Known rows, with every way that one mark hangs from another
fibez[vakek[pugi vidu]]: [ 45.6  -4.2  12.4 -32.5 -37.7  19.0 -24.1  -2.5  21.7 -10.6  -9.4  -8.4
  -6.7  35.7 -12.6   1.1 -45.8  -1.4 -14.6  10.2  26.7 -14.9]
vidu[vakek[fibez pugi]]: [ 10.8 -10.8  21.8   6.9 -15.1  23.3  -9.0  -9.9  13.2   4.8 -28.8 -16.2
 -18.2  32.5   7.3   7.0 -49.2   6.0  -0.1  16.9  31.5  -6.2]
vidu[vakek[fibez pugi[zivepi[moro]]]]: [ 15.0  -0.4  32.1  23.2 -19.3  22.9  -4.7   6.6   3.2  40.9 -22.8 -19.7
 -21.7  16.8   6.8   7.9 -48.7  14.6   7.0  17.5  16.7   9.1]
tusi[zivepi[kevud]]: [ 12.2  30.0  25.4  -7.8  17.2 -17.4 -20.2 -26.4  -3.0   2.7   4.8  10.9
   2.5 -16.4 -39.5  11.3  -3.1  -2.6   3.3  -9.9  -6.6  -5.8]
vakek[pugi]: [  9.8  -0.2  -1.0  -3.1 -10.4  14.0  -0.5  -2.2   7.9  -9.5  -8.9  -5.8
  -1.2  23.5   8.1  -3.0 -21.9  -3.9  -4.6   7.1  12.4  -8.3]
vakek[pugi[zivepi[vidu]]]: [  2.2  -1.3  18.7  19.1  -8.7   8.2  -9.5  17.1  20.7  12.9   8.4  -3.3
  -7.1  -0.2  -3.9  14.3 -18.6  -1.3  -5.1   8.1  10.3   3.1]
zivepi[moro]: [  7.0   6.3   1.7  13.3   7.6  -8.5   5.4   8.6  -2.2  19.5  -5.2   3.7
   5.1   0.1   0.9 -11.1  -7.7  19.0  17.0   0.1  -7.4   1.5]
pugi[zivepi[moro vidu]]: [  1.5   7.5  20.3  33.4   4.2 -15.0  -5.2  29.9   8.7  45.4  10.0   1.5
   2.3 -21.9 -12.3   9.4  -1.6  17.3  13.0  -1.8  -4.3  10.8]
tusi[zivepi[kevud moro]]: [ 20.6  35.0  27.5   3.5  23.0 -23.8 -15.0 -16.1  -5.4  23.9  -0.3  12.3
  11.1 -15.1 -40.3   1.9  -8.7  16.9  19.3  -8.0 -15.1  -4.5]
vidu[vakek[fibez pugi[zivepi[kevud]]]]: [  3.2  13.0  48.3   6.4  -9.8  19.5 -22.1 -16.0   3.2  23.0 -17.7 -11.6
 -17.3   0.8  -9.9  13.4 -37.0   0.6   8.2  10.0  17.7  12.2]
vakek[fibez pugi[zivepi[kevud]] vidu]: [ 30.4  16.1  42.9  -6.3 -21.3   4.8 -21.3 -13.7  -0.3   6.5 -22.8 -21.1
 -16.8  -1.1 -28.9   8.9 -46.5  -6.9   6.3  22.5  21.0   6.5]
tusi[zivepi[kevud vidu[vakek]]]: [  5.8  17.9  41.5  18.7  18.6 -13.4 -37.5 -16.2  20.7  22.4   5.2  20.0
  -5.0 -29.3 -39.8  27.8 -16.8  10.7  15.0 -19.6   8.4 -10.9]
zivepi[kevud pugi[vakek[fibez vidu]]]: [ 14.6  28.0  34.8  -7.1 -17.0 -33.4 -38.3  -8.4 -20.6   7.6 -36.0 -18.8
  -5.5 -22.2 -24.3  13.0 -21.1   5.9   8.0  13.3  24.4  14.4]
tusi[zivepi[vidu]]: [  9.4   8.1  12.8  13.0   9.7 -25.6 -14.7  -1.2  15.3   9.7   6.0   5.7
  -1.6  -7.0 -36.3  18.0  -6.2   2.7  -3.8  -0.3   6.7  -8.1]
vakek[fibez vidu]: [ 30.7  -5.1  15.3  -6.0 -18.6  -8.7 -10.2  -5.7  -0.2   2.0 -28.8 -21.8
 -15.9   5.2 -22.5   6.8 -36.4   1.2   4.2  24.4  20.0  -1.6]
zivepi[kevud vidu]: [ -7.2  16.1  25.5  14.6  22.6 -26.1 -23.8   6.4  16.9   9.7   0.6  13.8
  15.1 -30.1 -24.7   4.8  -1.4  16.3  29.5 -17.2   3.3  -0.2]
vakek[fibez pugi[zivepi[moro]] vidu]: [ 46.2   5.8  28.4  13.8 -33.2   6.3  -3.3   6.4  -0.3  26.3 -26.6 -27.9
 -18.3  18.6 -16.6   4.1 -55.3   6.0   1.0  33.3  19.8   4.6]
fibez[vakek[pugi[zivepi]]]: [ 15.8   3.1  19.6 -23.6 -27.3  22.6 -15.9  10.6   9.1   7.3  11.7  -6.2
  -4.9  24.5  -5.7   5.0 -15.3  -6.7 -22.4  11.2  10.1   8.5]
tusi[zivepi[moro pugi]]: [ 14.2  32.3   4.9  28.9  13.7 -23.1   2.1  -9.0 -19.1  28.0   1.9  -1.6
  -1.2  -6.1 -23.8  21.4  -6.5  19.9  -4.9  -6.6  14.6 -11.9]
vidu[vakek[fibez]]: [  0.3  -7.3  20.8   8.3  -6.6   8.2 -11.3  -9.9   1.7  16.2 -23.9 -11.3
 -17.7   3.4   1.2   8.6 -28.1   8.3   7.2   9.1  19.2   4.1]
zivepi[moro pugi]: [ -1.8  21.1  -1.9  32.8  10.4 -15.8   5.9   4.8 -13.8  27.0  -6.3  -6.5
   6.0  -6.7   2.0   8.3  -2.5  24.6  12.8  -7.5  15.2  -5.6]
vakek[fibez pugi[zivepi]]: [  7.5   4.4  19.1   0.9 -16.7   8.8   1.2   4.0   0.1  12.1 -13.8 -21.3
 -14.8  19.8  -6.5   7.7 -24.9  -6.2 -11.2  27.4  17.0   9.2]

Rows
[ -2.9  22.3  43.4  15.0   5.5 -12.9 -23.8   7.1  13.8  18.9 -14.3  -9.0
  -1.1  -8.4 -27.4  11.3 -25.0   8.9  19.9   9.0  18.1   9.8] => vakek[fibez pugi[zivepi[kevud vidu]]]
[-11.4  20.7  35.2  18.4  14.3 -19.3 -20.9  10.3   9.8  22.8  14.3  12.1
   4.9 -41.5 -25.1  15.0   8.3   4.4  17.0  -8.9  -2.8  14.2] => pugi[zivepi[kevud vidu]]
[ -0.2  21.5  27.8  26.3  30.9 -33.4 -22.2  12.3  17.7  27.2  -4.2  16.4
  19.9 -29.2 -25.6  -4.8  -4.6  35.9  44.5 -18.8  -5.3   1.7] => zivepi[kevud moro vidu]
[ 31.3  22.2  44.3 -13.4 -24.5 -15.7 -34.0  11.3 -10.1  30.7  -5.8  -4.3
   0.5 -31.7 -18.4  -0.6  -9.8   5.1   7.8  14.6 -23.8  29.8] => pugi[vakek[vidu] zivepi[kevud moro]]
[  4.7  -4.2  21.3   6.4 -21.8  43.9  -6.5  -4.9   8.5  16.9   5.5  -7.6
 -25.9   6.5  14.6  15.2 -28.9 -12.2 -18.2   8.8  11.4   5.1] => vidu[vakek[pugi[zivepi]]]
[ -4.6  13.6  25.4  60.7  11.4 -22.8 -16.3  11.2   6.0  49.9 -27.3 -14.0
  -9.2 -10.1  -5.4  26.4 -33.0  46.5  28.2  -3.2  43.2  -2.5] => zivepi[moro pugi vidu[vakek[fibez]]]
[ -6.0  22.0  37.9 -23.3 -12.7 -11.7 -25.5   6.5 -10.0  17.1   4.5   1.4
   5.4 -31.0  -6.6   1.5  20.4  -8.3  -5.0   6.5 -26.6  34.8] => pugi[vakek zivepi[kevud]]
[ 17.4  32.3  35.8  21.3  30.9 -41.3 -24.7  -5.3  11.6  32.0  -1.1  16.6
  15.4 -24.8 -49.7   8.0 -11.4  27.6  30.7 -13.6  -7.2  -6.0] => tusi[zivepi[kevud moro vidu]]
[ -5.3  19.6  23.0  29.0  -3.2 -49.4 -22.8  26.8  -6.0  38.3 -35.4 -18.2
  11.2  -5.7  -8.3   9.3 -10.5  39.2  21.8  13.6  23.9  19.1] => zivepi[moro pugi[vakek[fibez]] vidu]
[ -8.4  18.9  14.2  -1.4 -14.8 -27.0 -12.7   5.3 -21.8   9.7 -29.8 -25.4
  -0.2   1.0   1.3  12.2  -0.2  10.5  -6.7  18.7  22.4  19.4] => zivepi[pugi[vakek[fibez]]]
[  7.2  25.8  10.3  -8.4 -14.7 -24.2 -17.9  -7.4 -20.4   8.8  -1.7  -8.2
  -1.0  -3.8 -18.0  22.2  10.9  -4.9 -28.8   4.9   8.1   3.0] => tusi[zivepi[pugi[vakek]]]
[ 37.4  -5.4  15.3  -6.4 -27.3   6.6  -9.6  -8.9   8.7  -7.6 -35.1 -26.7
 -16.2  28.1  -9.3   0.2 -56.5  -0.8  -4.0  29.8  35.1 -12.2] => vakek[fibez pugi vidu]
[  6.4  51.0  22.8  24.5  27.6 -34.9 -13.5 -19.2 -19.7  31.1  -0.6   5.6
   8.5 -24.0 -38.9  20.7  -5.6  23.5  16.9 -18.1   9.5 -10.5] => tusi[zivepi[kevud moro pugi]]
[ 23.9  18.4  51.5 -25.5 -32.9 -19.2 -37.6  -0.7 -12.8  17.2 -20.7 -15.6
 -11.8 -26.1 -29.0   6.9 -17.0  -5.5   1.6  26.7  -4.9  33.5] => pugi[vakek[fibez vidu] zivepi[kevud]]
[  6.4  25.4  41.0  25.9  15.1 -12.0 -17.9  14.9  14.2  34.9   3.5   6.1
  10.8 -16.8 -17.7   4.6 -18.9  19.2  28.1  -3.7  -3.2   7.4] => vakek[pugi[zivepi[kevud moro vidu]]]
[ -6.2  16.7  48.2  39.2  12.9  -5.1 -28.5  11.3  15.2  51.4   7.1  12.6
  -3.8 -43.3 -15.7  16.0 -14.1  26.2  32.6 -15.5  -5.8  16.9] => pugi[zivepi[kevud moro vidu[vakek]]]
[  8.4  31.5  14.3  47.2  18.2 -37.7  -9.2   2.7  -1.1  36.2   0.3   2.2
   3.7 -12.4 -31.7  26.2 -10.2  29.7   7.8 -11.2  23.8 -14.5] => tusi[zivepi[moro pugi vidu]]
[ -4.8  21.8  46.8 -25.0 -13.4 -22.4 -30.7  10.2 -15.3  22.9 -14.3 -11.5
   1.2 -23.7 -15.3   2.5   5.2  -2.3   2.3  21.8 -13.7  40.1] => pugi[vakek[fibez] zivepi[kevud]]
[  5.8  48.9  31.4  40.7  34.0 -48.4 -21.9  -6.1  -1.9  38.1   1.6   7.3
  10.9 -33.9 -49.0  28.8  -7.3  32.2  26.2 -22.4  14.7 -12.1] => tusi[zivepi[kevud moro pugi vidu]]
[  4.1 -13.8  18.8  24.6  -7.3  17.6 -19.4   3.8  33.0   7.9  -9.0  -0.5
  -8.9  11.9   8.7  14.6 -39.7   8.2   4.9  -4.2  24.0 -12.9] => zivepi[vidu[vakek[pugi]]]
[ 13.5   0.6  26.1  -8.1 -17.8   6.3 -27.9  24.2  28.0  16.7  12.1  -0.9
   1.3  16.2 -15.3  12.8 -18.4   4.5 -12.1   6.5  18.5   3.0] => fibez[vakek[pugi[zivepi[vidu]]]]
[  8.0 -12.6  26.7  23.1  -7.1   7.0 -20.9   3.8  32.8  14.1 -30.3 -13.0
 -13.9  19.6   0.6  14.2 -50.1  15.9  11.7   9.7  36.0  -6.6] => zivepi[vidu[vakek[fibez pugi]]]
[ 36.0   4.7  36.5  -9.0 -41.4 -16.6 -19.8  16.9 -13.1  34.3 -26.5 -24.2
  -8.4  -6.6 -15.7   1.3 -23.6   6.4  -0.8  39.8  -6.5  32.3] => pugi[vakek[fibez vidu] zivepi[moro]]
[-11.0  38.2  23.4  43.9  34.0 -41.9 -18.3   4.9   2.7  32.8  -1.6   7.8
  15.3 -35.4 -20.4  14.2  -4.1  41.7  39.8 -25.9  19.4  -1.4] => zivepi[kevud moro pugi vidu]
[ -1.5   4.2  29.0 -17.5 -29.0 -13.2 -15.0  15.6 -14.5  19.3 -15.7 -21.3
  -6.0  -3.1  -3.4   5.9   3.2  -6.1 -14.6  33.4  -9.2  35.9] => pugi[vakek[fibez] zivepi]
[-11.4  28.1  32.3  52.9  27.6 -23.1 -29.7  -2.4  11.0  42.1  -6.1   9.8
   4.4 -37.1 -11.5  22.7 -16.9  44.9  42.3 -32.1  25.7  -3.6] => zivepi[kevud moro pugi vidu[vakek]]
[ 29.8  13.8  21.5   7.5 -29.1 -31.8 -20.1   6.6 -22.4  26.4 -41.5 -29.7
  -3.9  -2.4 -10.4   8.6 -33.6  23.5   4.9  23.4  22.4  12.3] => zivepi[moro pugi[vakek[fibez vidu]]]
[  7.0  11.2  39.1  30.4  14.3   2.3 -25.8   0.3  34.3  28.2 -13.3  13.1
   5.5  -8.1  -5.7   4.0 -38.7  34.6  38.2 -15.9  11.7  -8.2] => zivepi[kevud moro vidu[vakek[pugi]]]
[ -2.1  27.8  47.3   6.0   0.6 -35.6 -34.1  30.9   3.2  44.1   2.3   9.6
  16.8 -41.8 -18.6   0.1  12.4  23.3  24.4  -1.1 -25.6  35.4] => pugi[vakek zivepi[kevud moro vidu]]
[ 30.0  16.1  13.9   7.2 -25.6 -21.4 -16.8   9.8 -15.4  24.3 -20.7 -16.2
  -0.2  -9.2  -0.1   5.6 -15.8  15.8   0.4  12.2  12.0   6.7] => zivepi[moro pugi[vakek[vidu]]]
